Each row was made from one walk, in order. Every step used is in the known rows, and no mark comes twice. Write each row's walk.
Known rows:
nezas -> ruga: [  0.8 -13.5   8.4   3.6  -2.2   9.3 -17.2 -21.9  -3.2   6.8  -2.0   9.5
 -20.4  10.3   6.6  -7.6  -0.2   2.2  -1.2   2.8  -2.3  11.3   2.1   8.9
   7.6   1.1   4.4   8.7  -0.7  16.9]
sevo -> lavepov: [ -9.3 -10.5  -0.3  -8.1   7.5  -5.9  13.7  17.7  -5.4  34.2  -8.2  11.4
  -4.6  -0.2   5.7   4.2   3.7   3.3   5.2  -1.7  10.7  -5.0  -3.6   0.9
 -18.5  -7.3   1.5   2.8   8.3   0.6]
sevo -> lavepov -> gage -> mopuza -> kelumi: [ -8.7  -1.5  -5.2 -22.3  12.3 -14.5  -1.2  27.2   2.2   1.9  -8.1  14.4
 -25.3 -36.9   2.9   5.1   4.8   3.8  17.8  -2.5  27.0  12.2  10.4  -3.6
  -3.1 -13.5   2.1   4.0   7.3  14.5]
kelumi -> mopuza: [  2.9   1.3  14.8 -45.9  -4.1   4.9 -13.6  -8.1  -3.9 -14.1 -11.3  19.9
   1.6 -10.0  -1.9   6.9  -6.3   5.6  -4.2  -4.6   3.7   7.0   1.5   2.8
 -12.9   0.4 -10.6   4.2 -10.9  -8.4]
sidapo -> mopuza -> kelumi -> lavepov -> gage -> ruga -> nezas: [ 13.1  -0.7 -19.3  -3.2  20.5 -11.7  32.8  17.8  -7.7 -18.9  -3.5 -33.5
  44.6 -61.7  -1.4  18.4   8.7   4.8  11.5 -10.3  12.9   1.8  10.6 -10.4
  -9.7   3.3  -8.6   8.2 -56.7 -39.1]
gevep -> nezas -> ruga -> sidapo -> mopuza -> kelumi -> lavepov -> sevo: [ -7.1  -6.8   3.8  53.7  -6.2 -34.0   9.5 -60.0   7.9 -22.1  -1.3 -19.0
  28.4 -65.0  -1.8  -3.4  -3.3  20.1  16.4   3.2  12.0  16.1  18.2   2.3
 -30.9  -5.5  13.5   8.4 -62.0   7.4]
lavepov -> kelumi: [  2.1   3.2   9.9   5.8  15.4   6.9  -3.3  27.2 -10.7   0.5  -3.4  14.3
  -8.5  -0.8  -2.0   0.4  -0.9  -6.5  -2.4  -4.3  -4.9   0.1  30.2  -9.5
  -2.2  13.4   6.1  -4.7   1.9   2.5]
sidapo -> mopuza -> gage: [ -3.9  -6.0 -10.2 -16.6  -2.5  14.1  -3.9  19.2   2.8 -38.4  -6.5 -10.1
  -4.0 -18.3  -4.7   9.2   8.6   9.6  -2.9 -11.5   6.6  22.2   0.7  -3.0
 -14.7  -8.5 -10.2  -0.5 -14.0 -26.2]
mopuza -> kelumi -> lavepov -> gage -> ruga -> nezas: [  8.7   3.2  -6.8  34.3  28.9  -5.2  26.3   9.4 -11.0 -12.5  -0.3 -33.4
  33.5 -42.1   1.7  12.2   1.3   0.8  13.3  -6.0   6.9  -1.9  13.4 -15.7
   4.0   9.0  -4.9  10.6 -29.4 -16.3]
sidapo -> mopuza -> gage -> ruga: [  6.4  -6.5   2.1  -6.4  18.5  13.9   3.8  29.8   1.9 -35.5  -7.3 -12.5
  -8.3 -16.4  -7.7  21.3  13.7   5.4  -5.9  -3.3   0.9  13.2   0.9  -8.9
 -17.0 -14.1 -25.8   3.8 -25.8 -23.0]
lavepov -> kelumi -> mopuza: [  4.8   2.9  24.5 -40.0   9.8  11.1 -17.6  18.6 -14.4 -11.5 -15.9  31.7
  -5.2 -11.8  -3.6   7.3  -7.4  -1.8  -6.7  -7.7  -0.8   6.1  29.1  -6.1
 -14.6  13.6  -3.3  -0.6  -5.4  -7.3]
kelumi -> mopuza -> gage -> lavepov -> sevo: [-13.4   9.5  29.7  -9.7  -2.4   5.1  -8.5 -11.8  -0.8   2.5 -30.1  24.8
 -23.6 -20.6   1.5  16.2 -14.9  12.8 -16.6  -7.5  -4.3  22.4   9.8 -10.8
 -36.0   2.3 -24.8  17.2 -43.4   3.5]
gevep -> nezas -> ruga -> sidapo -> mopuza -> gage: [-12.8 -26.2  -4.9  27.2 -26.0   0.3 -22.1 -30.5  10.5 -62.4   9.4  -8.9
  -3.6 -23.4  -0.5  -5.2   1.6  15.2   6.8   5.6  20.8  39.4   5.7  -5.0
  -6.6 -12.5  -4.7   9.8 -20.4  -3.6]
gevep -> nezas -> ruga -> sidapo -> mopuza -> gage -> lavepov -> kelumi: [-14.8 -22.5   4.8  10.3 -18.4  -6.0 -25.9 -12.3   4.0 -29.9  -4.3  25.7
 -19.4 -17.1  -0.2  -3.0  -1.6   4.2  -9.0   5.5  16.8  37.5  42.6 -13.8
 -10.5   4.6  -6.9   5.7 -40.5   5.0]
gage -> lavepov -> kelumi: [ -3.1   3.9  10.8 -14.9   6.6  -6.0  -4.1  21.4  -5.7  34.7 -14.6  34.5
 -17.6   6.2   0.3   2.1  -3.6 -13.0 -15.1   0.2  -3.7  -1.4  36.9  -8.8
  -5.4  17.2   0.7  -5.7 -19.8   7.7]
gage -> mopuza -> kelumi -> lavepov: [  1.6  13.1   6.6 -31.8  23.7 -12.1  -5.5 -12.5  16.1  -8.0 -17.8  24.7
   8.4 -45.0  -4.9   9.5   1.1  -2.7   9.1  -6.1  13.5   1.5  24.9  10.0
   0.5  -4.6  11.4 -10.4 -23.5   6.6]
nezas -> ruga -> sidapo -> mopuza -> gage -> lavepov -> sevo: [-16.1  -6.8  13.8  20.7 -30.4  -9.7  -2.1 -30.2  15.5  18.0 -17.9  13.6
 -37.4 -23.6   8.8   4.9  -4.0  14.5  -6.6  13.5   7.5  32.8  16.3  -5.9
 -35.1 -12.7 -14.7  11.6 -71.7  14.0]
gevep -> nezas -> ruga -> sidapo -> mopuza -> kelumi -> lavepov: [ -4.8 -17.4 -10.2  11.6 -10.2 -26.4  -9.4 -51.7   7.1 -37.6   1.9 -14.0
  33.5 -50.3  -3.9  -4.2   1.5  11.4  19.2   2.2  22.3  15.6  19.8   8.8
 -13.5  -5.9  12.7  -2.3 -39.9  -2.7]
gage -> ruga: [ 10.5  -1.7  10.6   5.9  22.3  -0.8   5.8   7.9  -2.0   7.1  -0.9  -4.7
  -2.0   5.2  -2.8  10.6   5.5  -3.6  -3.9   9.1  -6.7  -8.7   2.2  -5.4
  -1.6  -7.0 -15.3   3.6 -13.5   7.0]
gage -> mopuza: [  2.9   4.6   9.0 -37.9   1.8  -4.4 -10.6  -3.0  21.3   1.3  -4.7  37.8
 -14.0 -11.1  -0.4   3.4   1.3  -2.6  -3.5   4.6  10.7   8.9   6.8   4.2
   7.4  -7.8  -1.7   0.1 -14.2  12.1]
gevep -> nezas -> ruga -> sidapo -> mopuza -> kelumi: [ -4.9 -25.9 -12.2  24.7 -16.6 -30.1 -32.4 -44.7   4.8 -52.5  15.1 -17.8
  16.7 -36.9  -3.5 -10.1   7.7   8.3  16.3  11.0   8.9  15.2  11.8   1.4
  -7.5 -11.1   7.9   5.6 -19.9  17.6]

Which walk is each row?
[ -1.4  14.9 -11.6   9.2  11.6   0.6  17.4   8.6 -11.0 -18.4  -7.5 -29.3
  10.9 -38.9  -4.0   3.5  -7.3   6.5  17.4 -13.5  17.8   5.8  14.6   0.4
   2.1   9.0   7.9  -6.3 -10.5 -18.7]  mopuza -> kelumi -> lavepov -> gage
[-11.0  -3.6  -9.8  -2.2  -3.6   1.4  26.5  36.7 -13.0  26.8  -3.9  -5.7
 -13.6  -9.4   6.6   1.7  -3.6   9.7   8.6  -4.0  27.0   8.6  -5.3  -5.7
  -8.6  -2.3  -0.8   6.7   7.9 -15.1]  sevo -> lavepov -> gage
[-17.0   6.6   5.8  18.3 -28.1 -19.2  14.8  -6.4  21.3  10.4 -14.1   5.7
 -17.7 -34.9   2.4  10.8  -4.8  12.8  -6.6  13.4  12.5  22.3  12.9 -14.7
 -43.2 -14.8 -21.2   1.9 -69.5  -0.9]  ruga -> sidapo -> mopuza -> gage -> lavepov -> sevo
[ -3.4  18.1  11.3  47.2  27.6 -15.1  18.5 -17.3  -4.1   6.1 -17.0 -17.0
  17.0 -43.8  -1.8   8.1  -5.2   9.9   9.6 -10.2  -8.1  -6.1  17.9  -0.3
 -26.1   3.4  10.0   1.8 -30.7   3.7]  mopuza -> kelumi -> lavepov -> sevo
[ 12.6  10.0 -14.3 -13.1  23.3  -7.1  33.6  25.0  -8.8 -18.0 -11.6 -35.6
  18.9 -52.8  -8.6  19.1   6.4   7.0  11.9  -9.2  17.3   3.2  12.2  -2.1
 -14.8  -2.6 -11.3  -5.1 -45.4 -38.1]  sidapo -> mopuza -> kelumi -> lavepov -> gage -> ruga
[ -0.6  -3.2 -10.1 -14.9 -30.9 -19.6   9.7  -4.1  17.2  -5.0   2.5  -1.6
   7.6 -26.9  -2.4   2.5   4.7   4.4   6.3  16.8  19.3   6.4   6.1   0.6
 -19.4 -16.6  -5.8 -10.4 -35.8 -12.7]  ruga -> sidapo -> mopuza
[ -8.7  -6.0  -7.3   0.9 -25.5   2.9  -2.3   8.7  15.3 -38.5  -1.8 -10.7
  -7.9 -28.6  -3.6   8.2   4.6  10.3   8.1   8.2  21.2  22.3   9.3  -6.5
 -19.6 -19.7 -10.6  -7.4 -25.5 -17.2]  ruga -> sidapo -> mopuza -> gage
[-12.9  -7.3  28.3 -30.6  23.7  26.5 -12.5  47.6 -22.7 -11.1 -29.0  31.9
 -24.7 -15.1   0.3  16.5  -3.9   6.4  -1.3 -17.2  11.9  19.6  33.1 -11.5
 -32.1   3.4  -8.0   6.1  12.3 -10.3]  sevo -> lavepov -> kelumi -> mopuza -> gage
[  4.2   5.2 -15.4 -31.4  12.7 -13.9  14.2  -3.1   0.2 -15.6 -14.1 -14.0
  32.5 -48.4  -8.0  11.9   7.7   5.3   9.9 -14.5   9.3  -2.8  15.9  10.8
 -21.2  -1.5   7.8 -13.2 -35.1 -28.5]  sidapo -> mopuza -> kelumi -> lavepov
[ -0.2   9.4  -5.1 -14.2   5.0  -9.0 -17.0  12.2   6.6 -34.1  -0.5   4.0
 -20.9 -36.1  -2.9   1.6   0.2  -0.3  10.7   0.7  16.5  16.5  13.0  -5.4
  15.1  -4.9   1.0   1.9  -2.5  12.8]  lavepov -> gage -> mopuza -> kelumi
[ 10.3   3.3  -1.6  -4.3  11.2 -26.9  21.8  -3.3  10.3  -8.4 -11.6 -20.9
  27.2 -53.0  -9.0  19.8   8.1   2.3  16.2  13.8  16.9  -7.8  24.2   1.1
 -28.4 -20.6  -8.0 -15.9 -57.5 -13.0]  gage -> ruga -> sidapo -> mopuza -> kelumi -> lavepov
[  7.8   1.0  37.4 -15.9  37.5  31.6 -19.0  37.5 -18.9 -37.7 -21.7  16.5
 -22.7 -10.9  -8.5  24.1  -1.8  -2.0 -11.3  -6.8  -4.9  16.7  35.2 -20.6
 -15.5   2.7 -24.2   7.4  -6.4  -8.7]  lavepov -> kelumi -> mopuza -> gage -> ruga
[  1.3  12.6  -0.4 -30.8  -9.4   1.3   2.0  15.1  14.9  -9.2   0.0  20.3
 -23.2 -20.0   1.0  -0.1  -6.4   2.4   0.4   3.3  26.9  20.1   3.9  -3.4
  17.0  -2.7  -5.4   3.3 -15.8  -3.8]  lavepov -> gage -> mopuza
[ -6.5  -9.7  40.4  -0.8  23.7  15.3  -3.0  45.1 -11.1  -5.3 -24.5  24.3
 -29.4 -19.9  -0.8  26.1  -3.2   3.2   3.5  11.9  19.5  12.6  41.3 -21.3
 -40.3 -14.8 -23.4   2.7  -6.6   2.3]  sevo -> lavepov -> kelumi -> mopuza -> gage -> ruga -> sidapo
[ -1.2   5.5  23.5 -60.7   1.1  -2.3 -16.8  11.1  -9.9  20.5 -26.3  51.4
 -14.1  -5.4  -1.1  10.0 -11.3  -7.3 -19.8  -4.8  -0.4   4.3  38.1  -6.8
 -17.7  18.0  -9.7  -2.0 -27.4  -1.1]  gage -> lavepov -> kelumi -> mopuza
[ -7.9 -17.9   0.5   7.9 -28.2  12.8 -17.8 -11.7   9.4 -31.3  -4.5  -3.0
 -26.6 -16.4   3.0   1.4   3.2  11.8   7.6   9.9  18.2  34.2   9.6   1.0
 -11.2 -16.6  -6.4   1.8 -24.3   0.7]  nezas -> ruga -> sidapo -> mopuza -> gage
[ -2.8   2.4  27.3 -23.0  14.9  32.8 -28.7  30.2 -15.6 -44.7 -19.9  20.3
 -20.5 -12.0  -6.4  14.3  -7.6   3.1  -7.4 -15.9   0.4  22.1  33.3 -14.6
 -15.1  12.6  -7.9   3.5   7.2 -11.5]  lavepov -> kelumi -> mopuza -> gage
[-12.0   0.7  16.7 -48.9  -7.1  12.4 -22.7  -5.0  -0.8 -12.1 -27.3  30.0
 -19.8  -4.5  -0.1  14.4  -9.9   4.8 -15.7  -6.7   6.9  23.0  13.1  -4.7
 -14.9   1.5 -20.5   5.9 -18.8  -5.7]  kelumi -> mopuza -> gage -> lavepov
[ -1.8  -9.1  37.7 -22.0  45.5  26.6  -4.5  59.0 -23.6  -6.5 -29.9  26.5
 -27.5 -10.6  -2.2  25.5   1.0   2.1  -5.6  -7.9   4.1  11.8  32.6 -17.1
 -36.1  -3.8 -22.0   8.6   4.1  -6.8]  sevo -> lavepov -> kelumi -> mopuza -> gage -> ruga
[  1.1   4.0   4.2 -21.0  17.6 -15.7 -26.7  -6.6  15.3 -23.5  -4.4  16.8
 -10.3 -27.6  -4.5   3.8   7.4  -5.7   6.1   1.2   1.8   3.0  15.5   2.9
   6.1 -10.9   4.6  -0.9  -1.3  27.0]  gage -> mopuza -> kelumi
[-10.5 -13.5   9.8  -9.2 -20.6   5.9 -20.3   8.2   4.3   1.0 -18.9  32.7
 -42.3 -12.7   4.0   3.0   0.3  -0.8  -8.6   9.9  14.0  31.6  47.5  -7.9
 -17.2   0.3  -7.5  -3.7 -46.5   7.0]  nezas -> ruga -> sidapo -> mopuza -> gage -> lavepov -> kelumi
[ -4.0  -1.9 -14.3   0.5 -23.0  -8.9  11.3 -17.8  -0.5 -16.3  -7.6 -22.7
   0.9 -54.3   1.0  -0.9  -3.2  13.3  25.4   5.2  35.3  24.8  22.6   8.6
  -9.2  -4.9   7.1  -6.9 -47.3 -13.2]  nezas -> ruga -> sidapo -> mopuza -> kelumi -> lavepov -> gage
[  7.8  12.8  12.4  38.3  18.6 -33.1  38.2 -11.4  11.8   7.2 -14.1 -27.2
  24.7 -69.0  -6.4  20.2   3.9  10.8  14.7  14.6   7.8  -8.6  21.2  -5.9
 -46.7 -19.5  -9.5  -5.3 -80.6  -4.0]  gage -> ruga -> sidapo -> mopuza -> kelumi -> lavepov -> sevo
[ -6.9   0.3   0.8 -30.7   4.2   8.8  -7.6  37.5  -3.3  -7.4 -22.6  24.8
 -20.8 -12.0  -3.9  13.9   4.6  -3.2 -18.5 -12.0   2.0  18.9  39.0 -13.1
 -19.4   9.1 -10.4  -4.5 -32.5 -17.8]  sidapo -> mopuza -> gage -> lavepov -> kelumi
[  2.3  15.5  -1.6  12.0  16.9 -21.2  25.5 -10.3   1.0  -2.2 -17.8 -14.9
  28.0 -62.7  -5.1  12.3   3.2  14.6   8.7 -13.9  -2.1  -2.8  13.2   3.1
 -40.6  -1.6   4.2  -1.3 -59.3 -18.8]  sidapo -> mopuza -> kelumi -> lavepov -> sevo
[ 11.0  -5.1   0.4 -13.4  -8.6 -19.4  16.9   8.0  14.5   1.0   1.7  -7.3
   6.5 -22.6  -4.7  13.8   9.2   0.9   2.8  24.5  13.4  -1.1   5.6  -5.0
 -22.4 -25.1 -20.5  -6.6 -46.9 -10.1]  gage -> ruga -> sidapo -> mopuza
[ -6.4  -7.2  10.4  -2.6  22.3   1.0  11.9  45.5 -16.5  34.0 -11.6  23.6
 -14.2  -3.5   3.7   4.3   3.2  -3.5   1.4  -5.4   6.7  -4.3  29.0  -7.9
 -19.1   5.9   7.0  -1.2  12.0   1.3]  sevo -> lavepov -> kelumi
[ -1.7   3.9 -12.8 -11.5  -9.4 -24.9  15.1 -12.7  10.4 -12.2  -9.3 -14.8
  32.0 -57.1  -6.4   9.5   3.4   6.3  20.7   6.2  23.6   0.6  20.6   7.9
 -26.4 -12.1   6.7 -19.5 -45.8 -17.9]  ruga -> sidapo -> mopuza -> kelumi -> lavepov
[  1.4  22.8   2.0 -38.4  -0.9   6.2  26.6  10.2  17.3   6.6 -12.9  28.5
  -7.2 -37.0   0.6   3.5 -12.4   5.6   3.5  -4.9  38.5  21.6  13.2   3.7
  12.5   2.3   1.2  -2.4 -38.3 -19.5]  kelumi -> lavepov -> gage -> mopuza
[  9.8  -6.0  -4.1   7.2   5.6 -29.9  -2.1   1.9   6.7 -24.3   3.2 -26.8
   8.2 -38.1  -8.3  14.7  15.3  -1.5  12.6  21.0   3.7  -7.9  13.3  -5.9
 -23.7 -26.0 -13.8  -8.8 -33.1   8.9]  gage -> ruga -> sidapo -> mopuza -> kelumi
[ -3.6  11.4 -21.7  -9.1 -20.1 -18.2  27.7   7.6   4.4 -22.3  -5.9 -32.5
  20.7 -65.6  -3.5   8.1  -3.2  12.0  25.1   3.4  38.7  11.6  19.9  -0.5
 -18.3  -7.0   2.2 -16.2 -45.0 -32.6]  ruga -> sidapo -> mopuza -> kelumi -> lavepov -> gage
[ -8.1   2.6   1.2 -37.8  -2.1  -5.1  17.0  31.8   7.5  25.6  -8.0  34.7
 -26.6 -22.3   6.6   2.2  -2.0   5.4   6.0   0.0  35.6  18.4   2.7  -1.5
  -1.1 -10.9  -2.9   6.7  -7.6  -4.1]  sevo -> lavepov -> gage -> mopuza
[ -5.3  -2.7   3.3  19.3  -4.5 -11.8  37.7  32.4  -3.4  34.6   0.4 -13.8
 -20.3 -16.0   6.5   8.3  -2.1   5.3  15.2  23.5  34.0   2.1   1.9 -14.7
 -14.9 -21.1 -18.7   3.4 -14.5   2.4]  sevo -> lavepov -> gage -> ruga -> sidapo
